Every row comes from one small tree of marks. The marks that hang from a mark follow it in brackets, in alphabetical order. Every link used is in the known rows. Which tree was each row made from?
Known rows
K{C F}: [-4.49 -0.99  0.76 -3.56  0.68 -2.56  1.14 -1.06  1.82  1.27 -2.75  0.78
 -2.29 -1.89 -0.72 -2.17  1.80  1.04 -0.14 -2.34  1.67 -1.63  2.14  0.07
  0.32]
F{K Y}: [ 1.13 -0.09  0.37 -0.69 -1.42  1.35  0.57  0.67  2.14  0.58  0.10  1.26
  1.93  0.84  2.15  0.13 -0.82 -1.06 -3.25 -0.45 -1.00 -0.42  1.92 -2.51
 -2.26]
Y{F}: [-1.63  0.07 -0.36  1.23  0.90  1.46 -0.41  1.71  0.06 -0.74  0.68  0.88
 -0.05  0.43  1.44 -0.05 -0.55 -2.18 -0.27 -1.38 -1.64  0.31 -0.36  1.00
 -0.34]
E{B{F}}: [-1.51 -0.64 -2.06  0.53  1.28  0.89 -1.77 -3.29  0.13  1.74  0.28  1.14
 -0.82 -1.12 -1.22  0.37 -2.53 -1.75  2.08 -1.56 -3.23 -0.73  0.92  0.95
  2.36]
U{F{K} N}: [-0.18 -2.32  1.23 -3.00 -1.21 -2.13 -2.06 -0.26  2.08  1.79 -2.34  3.81
  2.08  3.01  3.05  2.78 -1.98 -3.86 -0.06 -0.72  1.77 -3.03 -0.82 -2.01
 -3.24]
E{K}: [ 0.40  0.16 -0.34 -2.28 -2.17 -1.67 -1.00  0.08 -0.73  2.17  0.76 -0.25
 -0.69 -1.10  1.98 -1.13 -0.77 -1.31  0.72 -2.86 -0.96 -0.09  0.26 -0.54
  0.18]
U{F{Y}}: [-1.28 -0.82  0.22 -0.04 -0.07 -1.88 -0.14 -1.77 -0.37  1.19 -0.03  2.53
  1.95 -0.42  3.32  1.56 -3.41 -1.73 -2.11  0.66  0.33 -0.41  0.92 -1.55
 -2.19]
U{F{K{C E} Y}}: [-3.84  0.17  1.56 -5.21 -0.44 -4.54  0.94 -2.46  2.12  2.09 -2.22  4.47
  0.35 -0.92  3.29 -0.34 -2.12  1.00 -4.97 -1.63  1.34 -4.35  4.21 -3.80
 -3.72]
Y{F{K{C E{U}}}}: [-4.89 -1.25  1.09 -5.13  0.65 -1.47 -0.49  1.43  2.75  1.35 -0.65  0.47
 -3.56 -0.63  1.76 -2.38 -0.41 -0.52 -3.17 -4.74 -2.02 -3.84  2.71 -2.11
 -1.52]
K{C{U} E{B}}: [-2.77  0.08  0.38 -4.65  2.86 -3.89  1.32 -3.31 -1.19  1.71 -3.23  0.26
  0.19  0.34  0.76 -3.17 -0.87  1.26 -2.45 -2.26  1.46 -3.00  3.24  0.38
  1.22]
U{F{K{E} Y} N}: [-1.81 -0.44  0.75 -4.28 -1.66 -3.87 -0.89 -1.95  2.43  1.82 -2.29  4.05
  2.40  1.60  5.11  1.84 -3.67 -2.20 -5.22 -0.48  2.21 -3.29  0.54 -2.75
 -4.49]
F{K{E{B U}} Y}: [-1.22 -1.12 -0.15 -3.45  1.02 -0.81 -1.01 -2.50  1.78  2.65  0.23  0.24
 -2.17  0.41  2.23 -2.15 -2.99 -1.99 -6.52 -2.58 -3.87 -1.87  3.96 -3.31
 -0.25]
B{C E F}: [-0.22 -1.03 -1.92 -1.74 -2.58  1.12 -0.52 -1.11  2.95 -0.32  1.20 -1.53
 -0.42 -1.67 -2.65  0.52 -1.46  0.04 -1.26  2.04 -2.42 -3.11  0.72  0.18
  1.29]
B{C}: [-0.42 -0.82 -1.02 -2.57 -1.41  1.22  1.17  0.00  1.72 -0.60 -0.69 -1.05
 -0.34  0.75 -1.34 -1.48  0.25 -0.11 -0.55  0.91 -1.28 -0.60  0.08  0.66
  1.44]
U{F{K{E{B}} Y} N}: [-2.29 -1.16  0.14 -4.36  0.58 -3.65 -1.12 -4.58  1.65  2.52 -2.74  5.19
  1.58  2.29  4.94  0.73 -4.78 -4.13 -5.30 -1.73  0.38 -2.63  2.10 -2.12
 -2.88]
U{F{K{C E} Y} N}: [-4.33 -0.84  1.37 -7.11 -1.01 -5.72  0.70 -2.43  3.30  1.67 -3.68  5.06
  1.76  0.62  5.38  0.60 -3.60 -0.94 -3.91 -1.99  3.54 -3.71  1.84 -3.08
 -4.37]
K{C{B{E} U} F{Y}}: [-3.20 -0.45  1.86 -0.85 -0.02 -3.85  2.82  0.60  0.52  1.26 -0.82 -0.67
  1.87 -1.96  2.77 -1.51  1.05 -0.39 -6.23 -0.12  3.72 -1.31  2.62 -2.36
 -2.41]
Y{F{K{C{B U} E}}}: [-4.26  1.58  2.10 -1.89  0.78 -2.04  1.50  2.71  0.31  1.32 -1.65  1.71
  0.91  0.40  2.63 -1.90  1.53 -0.20 -3.86 -2.91  0.69 -3.69  1.32 -1.82
 -2.87]
K{C E{B U} F}: [-6.64 -1.99  0.27 -6.37  3.32 -4.65 -0.59 -4.09  1.52  3.13 -2.55 -0.25
 -6.33 -2.09 -0.71 -4.70 -0.16  0.46 -3.64 -4.59 -0.92 -2.84  4.39 -0.59
  2.08]
K{C{B{E{U}}}}: [-3.54 -0.99  1.92 -1.30  0.55 -2.81  0.98  1.91  0.79 -0.38  1.92 -1.30
 -3.26 -1.91  1.03 -1.61 -0.22 -0.31 -2.48 -1.26  1.11 -0.29  1.39 -3.75
 -1.30]
B{C{U} F{K Y}}: [ 1.90 -1.94 -1.79 -3.42 -3.85  2.44  0.37  0.68  3.52  2.78 -1.11 -2.12
  5.05  1.27  0.37  0.66 -2.47 -0.47 -2.15  0.72 -2.44 -3.80  0.42 -1.23
 -0.23]
K{E{B{C}} F{Y}}: [-4.28 -0.41 -1.95 -4.86  0.91 -0.81  1.60 -5.23  2.14  1.58 -2.30  0.54
 -2.62 -0.68 -0.64 -4.42 -0.71 -0.76 -7.14 -0.54 -2.78 -1.58  3.98  1.22
  2.26]
K{E}: [-1.54  1.59  0.17 -1.27  0.31 -1.99 -0.01 -1.36 -0.11  0.07 -0.29  0.14
 -1.42 -1.15 -0.38 -0.90  0.18  1.93 -2.99  0.19  0.26 -1.77  0.74  0.27
 -0.32]
C{B{E} U}: [ 1.46  0.42  1.36  2.36 -0.27 -1.42  0.77  1.84 -1.55  0.13  1.50 -1.76
  2.52  0.52  1.36  0.63  1.07 -1.04 -3.59  2.04  2.01 -1.31 -0.08 -1.70
 -1.58]
C{U{F}}: [ 0.89 -1.92  0.90 -0.65  0.11 -3.00 -1.10 -0.52 -1.84  2.62 -1.54  0.39
  3.60  1.83  1.90  1.99 -1.47 -1.18  0.01  0.74  1.58 -3.05 -0.09 -0.58
 -1.23]

Write each row's tree
[ 0.45  0.21 -0.36  1.72 -2.65  1.14 -0.15  1.96  0.77  2.95  0.92 -0.50
  4.82 -0.23  2.29  2.04 -1.63 -1.51 -2.01  0.16 -0.70 -1.66 -0.70 -3.05
 -2.35]	C{B{F{K Y}} U}
[-3.29 -1.04  1.52 -6.36 -0.17 -3.08 -0.16 -0.07  3.02  2.11 -1.27 -0.74
 -3.61 -0.52  0.31 -2.38 -0.13  1.82 -2.87 -3.35 -0.58 -3.96  3.00 -3.44
 -1.20]	F{K{C E{U}}}
[-3.40  0.70 -0.35 -1.95  0.17 -2.64  0.78 -2.74  1.30  1.45 -1.12  0.40
 -1.16 -2.18  0.52 -1.55  0.00  1.22 -6.47 -0.24  0.46 -1.32  2.10 -0.09
 -0.80]	K{E F{Y}}
[-2.92 -0.49  1.23 -2.40  0.41  0.83  0.58  1.95  2.38 -0.13 -1.35  2.76
 -0.35  0.47  1.72 -1.05  0.32 -1.49 -0.02 -3.85 -1.06 -1.93  2.16 -0.96
 -1.68]	Y{F{K{C}}}
[-3.85 -0.65 -0.93 -1.64 -1.30 -2.45  1.60  1.62  1.00  1.59 -1.77 -0.03
  4.85 -0.61  4.61  1.34 -3.92 -0.77  0.49 -1.26  4.22  0.23 -3.46 -1.60
 -1.73]	K{C{B{F{Y}} U{N}}}
[-1.58 -1.38 -1.60 -4.96 -0.51 -2.95 -1.60 -2.65 -1.01  4.81 -1.81 -0.53
  0.68 -1.72  1.75 -1.73 -3.39 -1.25  3.33 -5.32 -1.25 -2.63  1.77  0.04
  2.63]	E{B{F} K{C{U}}}
[-1.52 -1.73 -0.08 -1.99 -0.83 -2.99 -0.39 -1.32  0.75  0.71 -1.41  3.10
  3.11  1.44  5.21  2.51 -4.57 -3.45 -1.55 -0.08  2.76  0.19 -1.51 -1.30
 -2.74]	U{F{Y} N}
[-3.54  0.01 -0.19 -0.81 -1.66 -0.62 -2.54  0.75  1.89  3.18  1.75 -0.86
 -3.11 -2.09 -0.54  0.52 -0.74  0.05 -2.39 -1.41 -3.09 -3.26 -0.09 -3.67
 -1.32]	C{B{F{K{E{U}}}}}
[-0.17 -0.73  0.46  0.10 -0.74 -1.93  0.39  2.50 -1.00  0.63 -1.36 -0.89
  4.01  2.52  3.36  1.02 -0.44 -2.27 -0.25  0.27  4.02  0.71 -4.14 -0.72
 -1.52]	C{B U{N}}
[-1.01  0.08  0.66 -4.68 -1.99 -3.97  0.30 -0.58  0.48  0.67  0.38  0.17
 -1.65 -2.37  2.20 -1.95 -0.44 -0.16 -1.18 -3.28  1.02 -1.82  3.07 -1.79
 -0.49]	B{E{K{C}}}
[ 0.25  0.55 -0.57  2.98 -1.80 -0.60  0.21  0.91 -0.44  1.30  2.51 -1.68
  4.26 -1.70  2.43  2.12 -2.58 -1.11 -3.87  2.27  0.64 -1.19 -0.49 -2.04
 -2.07]	C{B{E F{Y}} U}
[-0.23 -1.58  0.14 -3.63 -1.49 -0.83 -0.46  0.92  2.25  2.94 -2.25 -0.37
  2.95 -0.20 -0.35  0.89 -0.79  1.06  1.82 -1.82  0.38 -4.87  1.03 -1.59
 -0.60]	B{F{K{C{U}}}}
[-1.47  0.99 -0.51  3.23 -1.57  0.06 -0.82  0.21  0.06 -0.11  3.16  0.18
 -0.40 -3.00 -0.72  1.86 -0.53 -0.56 -1.10  1.39 -0.70 -1.09 -0.48 -1.42
 -0.93]	C{B{E F}}
[-0.04 -1.33 -1.80 -3.17 -3.55  2.79 -0.61 -0.25  4.33  1.55 -0.60 -0.28
  0.35  0.11 -2.59  0.47 -0.57 -0.36  0.64  0.13 -3.83 -3.55  0.71 -0.59
  0.75]	B{C F{K}}
[-1.75 -3.54  2.61 -5.00 -0.41 -3.83 -1.64 -0.24  2.81  2.08  0.00  1.49
 -1.99 -0.15  1.72  0.62 -1.50 -1.72 -2.65 -1.62  0.01 -5.32  4.28 -4.90
 -2.58]	B{E{U{F{K{C}}}}}
[-4.44 -2.94  0.20 -6.95 -1.48 -4.09 -0.37 -0.56  2.08  4.26 -0.58 -1.58
 -3.44 -3.27  3.82 -3.68 -1.93 -1.45 -2.14 -6.30 -0.66 -0.18  2.61 -2.70
  0.18]	E{K{C F{Y}} U}
[-4.62 -0.65  0.59 -5.62  0.86 -3.98  0.49 -0.53  1.21  1.12 -1.15 -1.44
 -3.89 -2.08  0.19 -2.60 -0.89  2.51 -2.44 -2.60  0.54 -2.10  1.75 -1.85
  0.10]	K{C E{U}}
[-6.57  0.01  0.07 -5.02  3.24 -4.25  0.78 -5.10  0.85  2.04 -3.61  2.42
 -4.32 -1.92 -1.12 -4.33  1.00  1.08 -3.21 -3.45  0.24 -2.85  4.60  0.87
  1.54]	K{C E{B} F}
[-5.95  2.72  1.17 -1.80  0.64 -3.68  2.39 -0.28 -0.32 -0.02 -0.69  1.70
 -2.42 -2.35  0.31 -2.39  1.08  2.63 -2.20 -1.27  2.23 -0.99  0.93 -1.47
 -1.26]	K{C{B} E}
[-0.57 -0.34  1.63  1.64  0.30 -3.00 -0.26  0.79 -2.71  2.53 -0.40  0.87
  3.02  0.89  2.36  1.54 -0.65 -1.83 -0.55  1.02  2.06 -1.62 -1.16 -1.56
 -1.95]	C{B U{F}}
[-0.60 -2.86 -1.57 -1.33  0.05  2.11 -2.65 -1.90  2.67  3.61  1.20 -0.23
 -0.45 -0.37  1.39  0.27 -4.68 -3.45 -1.43 -2.87 -5.23 -1.31  2.46 -3.08
  0.70]	E{B{F{K Y}} U}
[-0.26 -2.12  0.67 -2.94 -2.02 -1.80 -0.90 -0.65  2.57  1.68 -1.98  4.05
  3.83  2.72  5.22  2.88 -3.91 -4.25 -2.24 -0.63  1.87 -1.55 -0.37 -2.84
 -3.91]	U{F{K Y} N}
[-2.71 -3.64  1.66 -5.18 -0.54 -2.58 -0.04 -0.39  2.67  3.09 -0.89  1.98
 -0.10  0.19  3.95  0.30 -3.53 -1.87 -2.01 -2.90 -0.38 -2.66  3.29 -4.84
 -2.93]	E{U{F{K{C} Y}}}
[-0.41 -3.85 -1.29 -5.10  0.23 -1.84  0.47 -2.71  0.72  2.21 -3.95  1.33
  5.28  4.29  4.90  0.10 -5.76 -5.27 -2.53  0.17  0.98 -1.21 -0.31 -0.01
  0.35]	E{B{C{U{F{Y} N}}}}
[-3.05  2.33 -0.65  0.60 -2.16 -0.10 -0.10 -0.50  1.79  2.05  1.52  1.66
  0.25 -2.61  1.13  0.89 -1.70  0.41 -4.44 -0.10 -1.71 -2.11  0.58 -2.83
 -2.76]	C{B{F{K{E} Y}}}
[-3.11 -4.45  1.75 -7.18 -0.52 -4.33 -1.83  0.56  3.32  2.59 -3.00  2.34
 -0.35  2.35  3.67  1.24 -3.17 -3.25  0.60 -3.57  2.22 -2.99  0.31 -3.72
 -2.53]	E{U{F{K{C}} N}}
[-3.45 -3.07  0.76 -6.60 -1.74 -5.14 -0.90 -0.99  0.37  4.25  0.28  0.81
 -1.54 -2.41  5.91 -1.29 -4.78 -2.38 -0.69 -5.23 -0.44 -0.87  2.33 -3.96
 -1.47]	E{K{C} U{F{Y}}}
[-1.97  0.20 -0.20 -4.76 -1.92 -2.60  0.85 -0.92  2.39  3.22 -2.26 -0.02
  3.16 -1.48  1.56  0.20 -2.33  2.66 -3.80 -1.36  0.51 -5.35  2.14 -2.24
 -1.75]	B{F{K{C{U} E} Y}}
[-5.01 -1.44  0.14 -7.20  2.56 -6.38  0.45 -3.84  0.87  2.92 -6.27  0.57
  0.05  1.16  1.38 -2.84 -0.62 -0.59 -3.04 -3.26  3.85 -3.74  1.28  1.36
  1.05]	K{C{U{N}} E{B} F}
[-6.65  0.15  2.02 -2.85  1.06 -1.56  0.23  2.95  1.98  1.00  0.22  1.17
 -4.11 -0.90  2.35 -2.63  0.33 -0.92 -3.67 -4.62 -1.46 -2.34  1.80 -3.10
 -2.35]	Y{F{K{C{B} E{U}}}}
[-1.25  1.08 -1.18 -1.56 -2.47 -0.23 -0.82 -1.75  2.77  2.31  0.47  1.12
  0.94 -2.08  0.77  1.01 -2.36  1.03 -4.02 -0.28 -2.06 -3.57  1.70 -2.05
 -2.04]	B{F{K{E} Y}}
[-4.35  1.20 -0.18  0.76 -1.31 -1.33  1.66 -0.34  1.27 -0.32  2.29  1.35
  0.31 -4.24  1.74  0.69 -2.37  0.39 -2.47 -0.14  0.84 -0.40  1.23 -2.70
 -1.82]	K{C{B{E F{Y}}}}
[-1.06 -4.26 -2.39 -4.73 -3.20 -0.33 -2.18  0.43  4.55  0.46  0.23 -3.68
 -1.06  0.04 -0.51  1.13 -3.73 -2.44 -0.96  0.24 -1.23 -2.44 -2.25 -0.86
  1.38]	B{C E{U{N}} F}
[-1.15 -2.38 -0.06 -0.82 -2.86 -0.76 -3.09  2.29  3.55  1.52  1.94 -1.08
 -0.51 -0.06  1.56  2.73 -2.24 -3.94 -1.54 -0.78 -0.62 -2.19 -2.17 -4.05
 -2.31]	C{B{E{U{N}} F{K}}}
